Known rows, with every step that occurs:
v -> r -> g -> x -> b: [ 21  22  27  11 -14 -11   1  10  64 -12  20  21  -4   5  18 -13   2   1
 -14 -13  16  22 -23  25]
v -> r -> f -> q: [ 28   7   0  13  -9   1  -5  -6  43 -23 -19   2 -17  -3  20 -16 -10  -9
 -10  18 -14  10 -19  17]
b -> r -> y: [ 12  10   7   9   0  -7 -15  -1  -3 -23 -43  16  -8   4  24 -24  15 -14
 -17 -12 -10  13 -18  -2]
c -> r: [ 10  -1  13   5 -10  -2  -8  -3  56 -22 -21  -9 -16 -13  28 -13   3 -13
  -8  11  -6  11  -5   9]
x -> c -> r: [  3   6  16   9 -10  -7   6   5  46 -14 -19  -8 -16  -9  27   0 -23 -10
  -1  10   6  17  -6  24]
x -> c: [ -7  -3  15  10  -3   1   7   5  44 -16  -2 -21 -16   5  26   6 -15  -3
 -10  10  -2  26 -15  16]
b -> r: [ 12 -15   7   8  -3 -12  -7   7  43 -21 -26  -1 -15   6  26 -10  12 -11
 -20   5   2  20 -17  -6]
g -> x -> c -> r -> b: [ 14  30  22  11 -28   0  11  11  49 -18  16  23  -7   7  22   8 -36  -5
  -8   0  20  18  -4  25]
g -> x -> c -> r -> y: [  3  33  23   4 -18   1   5   9  28 -16 -10  26  11  -3  22  -8  -9 -10
  -5 -16 -14  14  -7  20]
g -> x -> c: [ -5  -2  20   5 -14   2  12  17  69 -16  26  -5   4  14  24  13  -2  -3
 -17   3 -10  29 -13  10]
y -> x -> b: [  4 -15  13   5  -2   5  -4   0  49 -25  38  -8 -13  13  27   2 -12   1
 -24 -12   7  28 -26  20]
g -> x -> c -> r: [  6   8  22   4 -21  -5  12  16  69 -14   7   7   4   0  25   7  -8  -9
  -8   2   1  20  -4  17]
g -> r: [  9 -14  13   7 -16  -9   4  10  80 -23 -14  -1 -15  -7  27  -1  16 -15
 -17  25 -16  14  -9  13]
y -> x: [  3 -32  15   7 -10   5 -13   1  38 -26  31 -11  -7   6  32 -20   9   1
 -17  -1  -8  30 -27   4]
x -> c -> r -> v: [  0  11  14  12 -12  -3   3   2   0 -11 -26   7 -41  -7  26 -17 -19 -21
   3   4  18  12  -4   8]
v -> r: [  9  -7   8  14  -8  -7 -11   3  51 -19 -20  -5 -28  -9  21 -27  21   0
  -6   9   0  22 -15  14]
f -> q: [ 20  -3  -2   2   0  13   1  -1  61 -20  -8 -27  -8  11  24  -1   9  -6
 -19  14 -35  13 -17   1]
c -> r -> y -> x -> g: [  9   0  27   2 -11   4 -11 -14   5 -21   6   6  13 -19  31 -22  -1  -3
  -7 -36  -7  19 -25  27]
c -> x: [  3   8  16   2  -7   9 -23  -7  44 -21  22 -15   0   4  24 -14  26  -6
 -11 -10 -12  19 -10  -8]
g -> x -> c -> r -> f -> q: [ 23  22  12   2 -23   4  17   9  58 -18   6  14  16   6  25  17 -41 -17
 -11  12 -13   8  -9  16]
y -> r: [ 12 -36   4  12 -15 -11  -6   9  44 -22 -21  -4 -24  -9  28 -14   4  -7
 -13  18 -22  25 -20   9]
b -> r -> f -> q: [ 32  -2  -3   8  -6  -3  -3   0  30 -25 -26   7  -4  13  26   0 -19 -20
 -22  16 -11   7 -22  -5]
v -> r -> g: [ 17   3  22  18 -13 -11 -13  -1  29 -12 -16   2 -19 -13  24 -38  10   0
  -1   5   6  22 -24  20]

Rows:
[  7 -16  19   9 -18  -4   0   6  28 -15  15  -1  -6  -6  33 -10 -19  -4
  -2  -6  15  29 -18  26]  y -> x -> c -> r
[ 23  -4  19  13  -7 -16  -8   5  18 -14 -21   6  -4   3  31 -19   2 -11
 -13   0   9  19 -27  -3]  b -> r -> g
[ -6  -1  19  11  -8   7  -5  -2 -19 -20  17   7   2   5  28 -20 -14   4
  -8 -25  -8  31 -28  22]  r -> y -> x -> c
[ 14  20  29   4  -9   1   5   7  65 -18  36   6   8  18  24   8 -13  -3
 -25  -8  -1  19 -22  15]  r -> g -> x -> b
[ 24  12  17  10   1 -17  -1   5  31 -14 -12   9 -13  12  25   2 -19 -10
 -21  -7  25  16 -26  14]  x -> b -> r -> g
[ 11   4  27  -2 -18  -4  -3   1  77 -16  25  -8  11 -12  27  15  26 -10
 -11 -16 -11  18 -11  13]  c -> x -> g -> r
[ 14  29  16  15 -17  -1   5   1  29 -18 -14   6 -27  -3  24   1 -49  -6
  -2   8  25  15  -5  30]  x -> c -> r -> b
[  8  -4  14  16 -13  -1 -24  -5  -9 -23   0  20 -12  -9  23 -54  23   4
  -5 -25  -6  27 -29  22]  v -> r -> y -> x
[ 10   1  17   7 -15   3 -21 -11  -4 -26  -6  18   0 -12  31 -41   5  -9
  -7 -21 -11  16 -20  16]  c -> r -> y -> x
[ 11   1  30   6 -19   2  -3   5  54 -18  29   5  17   9  29 -14  10  -2
 -17  -1 -15  22 -23  -2]  r -> g -> x
[ 12  26   5   6   8  -8  -7  -1  14 -23 -34  19 -14  13  19  -3  -9 -12
 -24 -22   6  10 -18  14]  x -> b -> r -> y
[ 11  19  28  13 -16 -10   4   0  24  -7 -15  -2  -5 -12  30 -10 -33  -8
   4   3  14  16 -15  29]  x -> c -> r -> g
[ 20   8  27  14 -23  -9  -7   9  53 -13  13  18   3  -3  23 -31  24   3
  -7  -3  -1  25 -23  12]  v -> r -> g -> x
[ 24  -6  23   9 -21 -14   5  15  57 -15  18  21  -1   7  25   3 -16  -4
 -20  -2  -6  26 -28  21]  y -> r -> g -> x -> b
[ 18   9  25   9 -14  -6  -9  -7  31 -15 -19  -1  -6 -14  31 -25 -10 -12
  -3   7   2  10 -14  14]  c -> r -> g
[ 18   3  11   1  -4 -13   5  20  78 -20  12  18   0  25  20  18   5 -12
 -33  -9  11  20 -15   2]  g -> x -> b -> r
[  8 -30   4  15 -17  -6  -9   5  -1 -19 -31  13 -48  -6  27 -32   7 -17
  -6  12 -12  20 -19  -8]  y -> r -> v
[  3 -11  18  13 -20  -2  -3   4 -16 -12   6  18 -30  -5  33 -28 -15 -15
   4 -11  26  24 -17   9]  y -> x -> c -> r -> v
[  6 -33  25   6 -23  -5   5   3  27 -17  24  12 -17  -9  34  -8  16 -15
 -13 -12   5  24 -27   8]  y -> x -> g -> r -> v
[ 10 -11   6  12  -5  -8 -10   6  -2 -17 -34  15 -38   8  26 -28  16 -23
 -14   1  11  14 -16 -23]  b -> r -> v
[ 23 -23  24  12 -30 -12  -2  16  42 -14   9  19   7  -2  29 -20   8  -5
 -13   6 -23  28 -29   5]  y -> r -> g -> x
[ 14 -13  12  10  -8  -4 -21   1 -17 -24  -8  26   1   7  30 -35  18  -7
 -17 -29  -2  26 -31   0]  b -> r -> y -> x
[  8  23  16   6  -8   3 -15 -11  14 -24 -38  10  -9 -15  24 -30   2 -14
  -6  -8 -18   5  -7  15]  c -> r -> y
[ 10 -38  25   3 -19  -9   7   4  71 -19  33  -4   7 -10  35   9  12  -4
 -19  -6  -5  30 -28  25]  y -> x -> g -> r
